Each row was made from one path, in order. Every step used is in the known rows, and no mark comes twice. Write each row's path.
In the rows, 128 means zero.
Known rows:
nidusa > vubofa > bolot > tigilib > sobegun: [155 208  86 134  85  99  98 197 145 176 160 115 139 190 197 115 130  95
 137 104 136 114 167 168 152]
bolot > vubofa > sobegun > tigilib: [126 154 124 146  99 101  94 184 129 106 136 119 147 195 170 178 161 147
 130 100 130 132 126 188 161]
tigilib > vubofa > sobegun: [111 174 119 151 103 118 100 162 125  91 126  94 141 154 142 136 169 118
 104 114 137 111 151 164 130]
nidusa > vubofa > sobegun > fufot > tigilib: [132 185 102 175 120  68 118 163 169 122 143 129 107 222 211  90 208 120
 115 132 145 105 136 131 179]
nidusa > vubofa > sobegun > fufot > tigilib > bolot: [117 220 106 182 103  78 110 184 157 149 148 104 128 236 210  74 202 126
 111 124 145  69 142 123 172]
bolot > vubofa: [150 144 113 121 121 138 106 165 130 129 126 121 134 154 141 153 135 131
 123 107 146 143 134 155 116]
nidusa > vubofa > bolot > tigilib > sobegun > fufot: [155 206  72 147  86  70 108 199 163 155 160 105 111 229 213 110 163  98
 132 105 133 106 159 143 165]
fufot > sobegun > tigilib: [130 139 123 124 111  61 125 128 143 107 172 117 163 151 162 163 128 144
 147 118 140  96  95 157 147]
fufot > sobegun: [123 144 125 120 132  88 119 119 136 118 169 115 154 142 146 136 127 118
 117 120 149 108 117 135 117]
vubofa > tigilib > nidusa: [103 179 123 105 114 137 129 111 102 140 108 143 105 121 153 129 128 103
 114  78 111  73 153 152 153]
vubofa > sobegun > fufot > tigilib > nidusa: [ 62 173 106 174 118  97 112 148 128 114 113 135 114 195 198  94 185 105
 111 118 115  65 151 119 178]
sobegun > fufot > tigilib: [140 141  93 154 120  95 121 140 158 132 127 111 118 179 169 100 177 142
 139 141 142 100 135 102 168]
bolot > tigilib > sobegun: [128 153  93 136 112 132  87 185 123 144 148 110 143 145 154 110 110 103
 128 116 119 108 143 129 143]
tigilib > bolot: [113 164 134 137 113 137 120 147 116 156 134 106 150 139 127 113 124 135
 122 120 127  92 130 120 119]
fufot > tigilib > sobegun > vubofa: [128 165 114 167  85 117 105 171 160 120 139 103 161 170 191  87 174 109
 117 143 148  92 112 135 165]
vubofa > sobegun > tigilib: [104 140 138 158 106  92 116 145 126 103 138 129 138 169 160 154 156 141
 134 122 110 120 121 159 171]
nidusa > vubofa > sobegun > tigilib > bolot: [110 203 139 161  92  87 123 182 136 136 149 126 149 196 184 126 154 141
 125 107 122  89 115 172 162]
sobegun > fufot > tigilib > nidusa > vubofa > bolot: [122 213  90 144  95  74 140 147 158 161 121 139 103 208 226 101 179 109
 143 112 138  67 164 149 176]
sobegun > vubofa: [134 126 138 152  98 118 146 141 151 118 129 115 122 141 142 122 161 129
 126 145 133 122 107 138 152]
vubofa > tigilib > sobegun: [130 183 115 116 109 127  97 133 119 117 136 112 139 152 163 122 142  96
  95  79 123 101 139 144 143]
fufot > sobegun > vubofa > bolot: [131 177 136 147  76  58 136 126 155 137 173  82 158 183 179 145 171 116
 127 133 157 101 128 162 150]
nidusa > vubofa > sobegun > fufot: [124 167 120 161 128  73 135 156 157  97 144 138  91 214 186 111 192 112
 100 118 131 130 124 134 154]
fufot > tigilib > bolot > vubofa: [143 198  98 139  96 142  81 191 130 182 131  89 174 176 167 115 145 151
 132 113 161  81 150 144 136]
nidusa > vubofa: [152 153 123 122 130 115 144 142 152 132 138 147 114 146 153 117 136 122
 126 122 143 132 120 150 126]

Which path is each row?
[118 147 135 156  95 124 119 165 147  94 138 111 146 159 165 106 158  98
 105 128 131 117  96 137 135] => tigilib > sobegun > vubofa
[ 58 155 141 152 109 104 126 146 106 100 117 155 131 156 172 146 137 117
 133 102  94  85 127 170 168] => vubofa > sobegun > tigilib > nidusa
[119 171 132 147 128 101 125 154 142 119 144 145 118 176 168 119 161 108
 104 116 133 135 130 159 141] => nidusa > vubofa > sobegun
[ 99 142 124 167 126  86 118 140 135  93 135 115 105 195 160 121 188 120
 102 122 116 124 134 114 151] => vubofa > sobegun > fufot
[158 160  76 130  88 130  98 187 133 142 132  86 127 127 131 130 126 137
 146 124 140  96 164 158 143] => bolot > tigilib > vubofa
[122 166 103 144 118 129  86 159 139 129 136 116 167 155 175  94 141 109
 120 125 139  98 132 124 141] => fufot > tigilib > sobegun
[ 87 193  90 162 111 107  90 182 131 117 113 126 121 218 209 119 191 111
 109  99 134  80 158 148 168] => bolot > vubofa > sobegun > fufot > tigilib > nidusa
[117 162 123 120 110 103 154 152 140 119 125 181 114 143 181 140 118 124
 152  98 116  86 107 180 154] => sobegun > tigilib > nidusa > vubofa
[158 227 120 118  96 118 127 148 131 175 141 115 119 161 166 108 144 126
 110  84 142  76 142 156 145] => nidusa > vubofa > tigilib > bolot
[ 88 177 146 167  93 100 110 169 112 131 140 105 160 179 158 137 148 147
 131 112 105  82 124 152 165] => vubofa > sobegun > tigilib > bolot
[145 163  97 135  87 107 107 157 126 195 140  97 128 157 148 139 125 133
 161 130 126 118 185 149 170] => vubofa > bolot > tigilib
[147 179 129 130  81  69 131 117 149 124 168  91 132 160 174 136 176 118
 108 109 156  82 116 159 169] => fufot > sobegun > vubofa > tigilib
[132 185  92 139  85 114  84 178 123 170 149  91 153 172 171 123 123 102
 139 112 122 109 176 149 157] => vubofa > bolot > tigilib > sobegun
[158 206  95 124 110  86 119 151 158  99 144 126  94 206 204 108 183  92
  91  73 132  99 123 140 153] => nidusa > vubofa > tigilib > sobegun > fufot
[101 193 106 146  60  69 126 162 134 172 164  95 142 171 197 133 140  96
 147 120 138  53 159 172 177] => fufot > sobegun > vubofa > bolot > tigilib > nidusa
[139 199 138 148  67 120 129 146 129 161 131  80 130 158 156 111 171 133
 110 109 131  66 131 146 169] => sobegun > vubofa > tigilib > bolot
[ 82 171 126 140 101 115 104 184 106 103 119 148 141 183 184 173 143 124
 125  82 113  99 131 196 157] => bolot > vubofa > sobegun > tigilib > nidusa
[ 95 186  89 159 112  86 124 190 137 131 135 149  75 200 203 100 162  93
 121 102 111  81 154 144 176] => bolot > tigilib > nidusa > vubofa > sobegun > fufot
[152 163 134 139  79 112 138 126 142 134 128 104 107 146 157 128 175 127
 117 117 134 101 128 153 178] => sobegun > vubofa > tigilib
[ 92 188 105 147 110 116 115 188 120 154 134 159 101 163 185 107 128  90
 122 102 115  87 163 167 168] => bolot > tigilib > nidusa > vubofa > sobegun
[155 187 123 123 103  94 142 139 147 162 141 129 123 173 171 134 147 120
 135 119 142 131 151 167 140] => nidusa > vubofa > bolot
[109 177 110 155  57 113 134 172 126 182 123 109 116 157 178 124 140 108
 155 132 116  75 171 166 188] => sobegun > vubofa > bolot > tigilib > nidusa
[120 180 135 158  70 105 121 159 144 125 141  89 157 185 183 124 170  97
 113 126 132 114 129 154 149] => tigilib > sobegun > vubofa > bolot
[171 188  90 129  87  94 122 173 147 198 150 116 114 173 177 128 131 124
 159 123 141 119 175 164 169] => nidusa > vubofa > bolot > tigilib
[108 178 133 130  81 127 147 124 119 129 108 131  99 134 168 124 158 102
 113 100 119  68 134 162 173] => sobegun > vubofa > tigilib > nidusa
[114 145 109 147 127 104 113 153 142  81 138 113 125 185 167 108 161 102
 103 110 121 115 112 103 126] => tigilib > sobegun > fufot
[ 90 136 130 127 110 120 142 137 116 114 112 158 129 126 156 150 114 129
 150 107 103  80 116 161 155] => sobegun > tigilib > nidusa
